Known rows, with every way that one mark hangs from another
{k894 k727}: [ 37.3  -0.5  -3.8  15.4  -1.0  14.0  55.7 -16.6  -5.4   6.2 -11.6 -11.9
 -13.0   8.3  -8.4  37.7 -39.1 -41.3  -5.2  16.8   2.0]
{k825 {k244 {k894 {k727 {k796 k854}}}}}: [-20.9  14.2  26.9  28.2  -8.6  12.4  65.4 -11.0 -14.1  -2.4  -3.7 -11.0
  -9.4  20.7 -13.1  18.8 -57.4 -27.3  17.4 -26.9  -2.0]
{k264 {k796 k854} k825}: [ 32.5   1.5 -16.0   1.8  38.0  -4.0  69.9  47.0  -6.8 -10.3 -22.0 -20.6
   5.9   4.1  -4.7  34.9 -47.6   0.6   3.7 -36.0  -1.5]
{k244 k825 {k894 {k727 k796}}}: [ -2.6  -0.8  21.3 -23.8 -22.1   1.9  12.5 -15.7 -22.1  -4.6 -11.1 -21.0
   8.0  11.8  -9.5  21.9 -52.4 -42.2   4.9  -2.4  -0.1]
{k264 {k796 k216 {k854 k894}} k825}: [ 32.7  48.0  -1.7 -14.8  38.3 -40.5 -52.7  81.4 -27.4  -1.8 -16.4 -27.4
  -5.0  19.0  -6.5  22.0 -12.6  20.4   1.9 -36.4  -0.1]
{k894 {k727 {k796 k216 k264}}}: [ 11.0   6.8  29.3  11.1  -7.7   1.8  -8.0  33.7 -22.2  -3.9  -8.5 -25.0
 -27.9  23.8   5.7  -7.3  22.4  -3.4 -34.8  -6.9   1.2]
{k854 {k894 {k727 k796}}}: [ 25.0  11.4  19.6  10.7 -16.0 -40.7  -2.5   6.2 -32.7   6.9  -6.1 -12.9
 -29.9  15.5 -10.7  22.6 -29.2 -45.2  -7.2  21.5   8.5]
{k894 {k727 {k796 k854}}}: [ 13.9  -1.8  16.8  16.2  -6.2 -15.2  90.6  13.6 -18.7 -11.8  -6.6 -17.0
 -20.7  15.7  -3.3  27.2 -31.7 -43.4  -1.2 -11.4   1.7]
{k727 k796 k894}: [ 49.0 -31.1  19.9   3.1 -24.9 -34.5  36.8 -13.6 -16.5  -9.8 -13.5 -32.8
  -3.5   5.7  -5.0  16.9 -20.1 -32.9   0.9  15.5   8.3]
{k727 {k796 k216} k894}: [ 40.2  -7.6  26.0  -5.3 -26.8 -35.9 -24.0  11.5 -17.7 -14.0 -11.1 -40.8
  -2.8  16.3   0.1  13.3  10.5 -12.4  -2.7  11.4   4.9]
{k825 {k244 {k894 {k727 k796}}}}: [-18.4   1.8  18.1  31.9 -20.1  24.6  32.7 -28.1  -9.5   4.4  -7.5  -6.9
  -8.1  15.6 -14.5  23.4 -60.0 -29.3  10.2   4.7  -0.1]
{k825 k244}: [ 25.3   8.8 -39.0  22.9  15.3  31.5  46.9 -41.5  18.0  14.7 -15.6 -22.7
  14.9   6.6 -23.2  33.0 -41.8 -18.3  20.9  -8.0  -0.9]
{k854 k894}: [ 55.3  23.4  -6.8  -4.5  14.7 -16.6  -9.8 -27.6  -3.3  18.3 -15.1 -22.4
   2.6   9.0 -18.7  19.9 -25.8 -29.8   8.1   6.5   5.4]
{k727 k796}: [ 25.9  -7.9  -4.2   7.9  -4.3   3.3  54.7 -21.4   5.6  -3.3 -15.6 -24.3
   9.3   7.0  -8.4  25.5 -19.8 -33.1   4.1   8.5   2.0]
{k854 k796 k894}: [ 43.7  14.9  -9.7  -6.2  17.1 -30.5  31.7 -23.8 -14.5  33.6 -11.4 -14.8
   3.6  11.0 -15.0   9.4  -7.7 -20.2   4.4   9.8   6.8]
{k264 {k825 {k244 {k894 k727}}}}: [ 14.2   6.5  -2.4  23.7   6.7  35.4  32.6  -6.4 -10.6   9.3 -12.8   9.5
  -2.2  12.4 -12.5  36.2 -69.7   0.3   2.8  -8.8   1.7]
{k727 {k796 k216 k854} k894}: [ 37.5   1.5  34.3  -9.0 -14.2 -45.6   7.3  27.4 -23.0 -20.5  -7.8 -43.4
  -4.1  21.4   0.5   9.8  10.9  -9.8   3.8 -19.6   3.1]
{k825 {k244 k894}}: [ 12.2  18.4  -7.8  16.7  10.4  48.9  24.9 -62.5  19.5  16.2 -16.0 -17.0
  25.7   9.3 -22.8  22.0 -55.6 -12.9  25.6 -11.4  -3.7]
{k727 {k796 k216}}: [ 17.0  18.0   0.6  -0.1  -5.4   5.4  -8.1   4.0   4.0  -6.9 -12.4 -30.9
  10.3  17.4  -3.9  22.0  10.5 -12.4   0.5   5.5  -0.6]
{k825 {k244 {k894 {k727 {k796 k216}}}}}: [-26.5  30.2  23.8  23.7 -22.6  25.5 -29.0  -4.7 -11.2   0.3  -4.7 -13.1
  -6.8  25.6 -10.6  19.6 -29.1  -9.1   7.0   2.6  -3.5]
{k244 k825 {k894 k727}}: [ 18.9  11.0  10.5 -26.8  -4.4  21.5   9.7 -31.3 -11.8   7.4 -13.5 -19.2
  13.1   9.8 -13.1  26.0 -60.0 -38.6   7.4  -6.8  -1.7]

Rows
[ -6.3  -2.5  11.0  26.3  -9.4  18.4  35.8   9.0 -20.2  -1.7 -11.3   8.0
  -8.1  14.2  -8.8  31.2 -59.3  -3.4  -0.3  -2.9   3.3] => {k264 {k825 {k244 {k894 {k727 k796}}}}}
[ 38.5  48.1  39.0  -4.6  22.4 -27.9 -40.7  42.1 -34.5  11.9  -4.7 -26.2
 -35.8  30.9  -2.0 -15.7  17.7   2.7 -23.8 -40.7   2.4] => {k796 k216 k264 {k854 {k894 k727}}}
[  5.5  24.2  21.9   8.3  -6.7 -12.9  28.5  38.6 -20.8 -15.3  -3.6 -23.6
 -20.2  25.7   1.8  23.4  -1.0 -23.6  -5.6 -14.4  -1.2] => {k894 {k727 {k796 k216 k854}}}
[  2.5  34.2 -30.9  13.2  39.6   6.8   3.4  67.6  -5.7  -5.8 -17.1 -26.4
   8.8  16.5 -11.0  31.0 -29.9  31.3  13.6 -51.4  -5.5] => {k264 {k796 k216 k854} {k825 k244}}
[ 50.6  22.8   2.6 -20.1  37.7 -31.2 -30.4  50.1 -33.1  28.6 -13.7 -11.4
  -5.7  22.6   1.3 -22.6  44.7  48.2 -33.5 -24.7   7.5] => {k854 {k796 k216 {k264 k825}} k894}
[ 31.3  23.9  14.0  -5.2  10.0 -43.9  23.8   4.2 -17.0   1.2  -8.8 -27.7
  -4.7  16.6 -14.2  10.6 -16.1 -31.2  11.4 -21.0   5.0] => {k727 {k796 {k854 k894}}}
[ 54.6  14.4  -4.3  -7.5  34.4  20.6 -11.4  39.0  -3.1   2.1 -20.1 -19.8
   5.4  15.8   4.1  -1.5  23.4  40.1 -30.8 -32.0   2.9] => {k796 k216 {k264 k825}}
[  7.9  13.7  15.2   9.9 -19.2  -3.7  -2.6  22.4 -15.2  -8.4  -7.2 -19.9
 -17.7  20.6   0.2  27.7  -2.2 -25.1 -11.5  17.4   0.9] => {k894 {k727 {k796 k216}}}
[ 41.3  -4.5 -29.9  18.8  37.2  29.4  46.9   8.2   0.7  13.6 -20.7 -12.4
   4.5   8.8 -11.8   3.9 -19.0  28.2 -13.7 -41.2   4.9] => {k796 {k264 {k825 k244}}}
[ 44.1 -17.2  43.4  -5.7 -14.2 -30.0 -30.0  21.9 -23.7  -9.1 -13.0 -44.6
 -12.8  19.0   5.3 -20.7  32.1   9.2 -25.3 -12.3   6.3] => {k727 {k796 k216 k264} k894}
[ 20.2  28.7  42.0   1.2  -5.4 -32.7 -67.3  41.7 -39.5   6.7  -5.0 -24.0
 -39.2  28.6   0.0 -16.5  24.8  -4.7 -32.8  -4.6   6.0] => {k854 {k894 {k727 {k796 k216 k264}}}}
[ 51.6  23.7   4.2 -10.4  45.8   9.3  21.9  55.2  -7.7  -4.1 -17.1 -22.8
   3.1  20.7   5.3  -5.4  26.9  42.8 -24.1 -61.2   0.2] => {k796 k216 {k264 k825} k854}
[ 47.9  51.5  24.2 -17.6  37.0 -20.9 -43.4  24.0 -15.3  12.6 -10.7 -37.5
  -8.1  27.2  -6.8 -23.3  30.3  14.5 -11.9 -51.8   0.8] => {k796 k216 k264 {k854 k894}}
[ 20.5 -21.1  25.7  19.3  -6.4   0.3  53.8   7.4 -19.7  -1.4 -11.0 -17.8
 -29.1  13.7   1.1  -4.0  -9.1 -24.2 -31.1  -4.1   4.6] => {k894 {k727 {k796 k264}}}
[ 29.3  28.8   2.4  -4.1  27.8 -34.8   3.7  17.1 -14.9   6.8 -15.8 -34.6
  -4.6  10.3 -16.2  17.9 -43.8 -26.9  16.7 -25.7  -0.9] => {k264 {k796 {k854 k894}}}
[ 52.5 -44.8  38.0   2.9 -12.3 -31.3  30.6  -3.1 -22.3  -5.3 -14.9 -38.2
 -13.9   8.2   0.7 -17.1   2.6 -11.6 -21.8  -9.1   9.2] => {k727 {k796 k264} k894}
[ 16.5  35.5  25.4   2.0 -17.8 -40.1 -62.5  30.6 -33.8   3.7  -3.7 -19.0
 -29.4  26.2  -6.7  17.7   1.3 -25.4 -10.8  19.3   5.5] => {k854 {k894 {k727 {k796 k216}}}}
[ 56.9 -23.0  33.0  -9.3  -3.4 -37.4 -25.6  59.2 -33.4 -15.5 -16.0 -29.5
 -12.8  17.4  11.1 -12.6  32.1  35.5 -36.7 -19.9  10.0] => {k727 {k796 k216 {k264 k825}} k894}
[  8.9  16.4  37.3   8.0   4.9  -8.1  22.3  49.2 -26.1 -11.0  -5.1 -28.2
 -29.4  28.4   7.0 -12.5  21.9  -1.0 -27.6 -38.4  -0.5] => {k894 {k727 {k796 k216 k264 k854}}}
[ 49.5 -32.6  46.1  -1.1  -1.1 -41.3  63.7  13.1 -27.0 -12.4 -11.8 -41.6
 -15.6  13.3   2.7 -21.9   3.7  -9.4 -15.0 -39.4   7.7] => {k727 {k796 k264 k854} k894}
[ -8.5  -0.1  -2.2  29.1   9.0  26.5  16.5  24.8 -17.8   4.7 -16.8   1.7
  -8.6   8.2 -12.2  37.6 -88.5   1.7   3.9  -8.0  -2.1] => {k264 k796 {k825 {k244 {k894 k727}}}}
[ 14.0  -4.0 -46.3  23.8  27.3  16.7  34.3  26.0  -0.5   4.1 -23.0 -16.0
   9.6   1.7 -16.9  39.5 -62.6   7.7  11.2 -18.3  -1.1] => {k264 k796 {k825 k244}}
[ 42.6   7.1  -7.8 -10.6  34.9   5.2  30.0  42.9 -14.8  17.0 -17.3 -12.1
   5.2  17.5   7.4 -13.1  42.8  48.9 -34.4 -26.1   3.4] => {k854 {k796 k216 {k264 k825}}}
[  3.1  14.9   5.1  27.7  -4.4  41.0  28.5 -44.4   0.0  15.1  -9.5  -5.6
  -3.3  13.7 -18.5  28.5 -66.5 -25.1  14.2   0.4  -2.2] => {k825 {k244 {k894 k727}}}
[ 18.5  29.0   5.6   3.4  31.5  48.9 -36.9  12.7   2.8  10.5 -18.2 -13.4
  16.0  21.0  -6.1  -8.9  -1.6  54.6 -11.7 -46.9  -1.7] => {k796 k216 {k264 {k825 {k244 k894}}}}
[ 28.3   3.3   0.5  12.2  32.0  47.8  24.6 -12.4   3.1  14.3 -20.0  -6.5
  15.3  11.0  -9.7  -5.3 -31.8  35.4  -7.8 -44.4   1.2] => {k796 {k264 {k825 {k244 k894}}}}
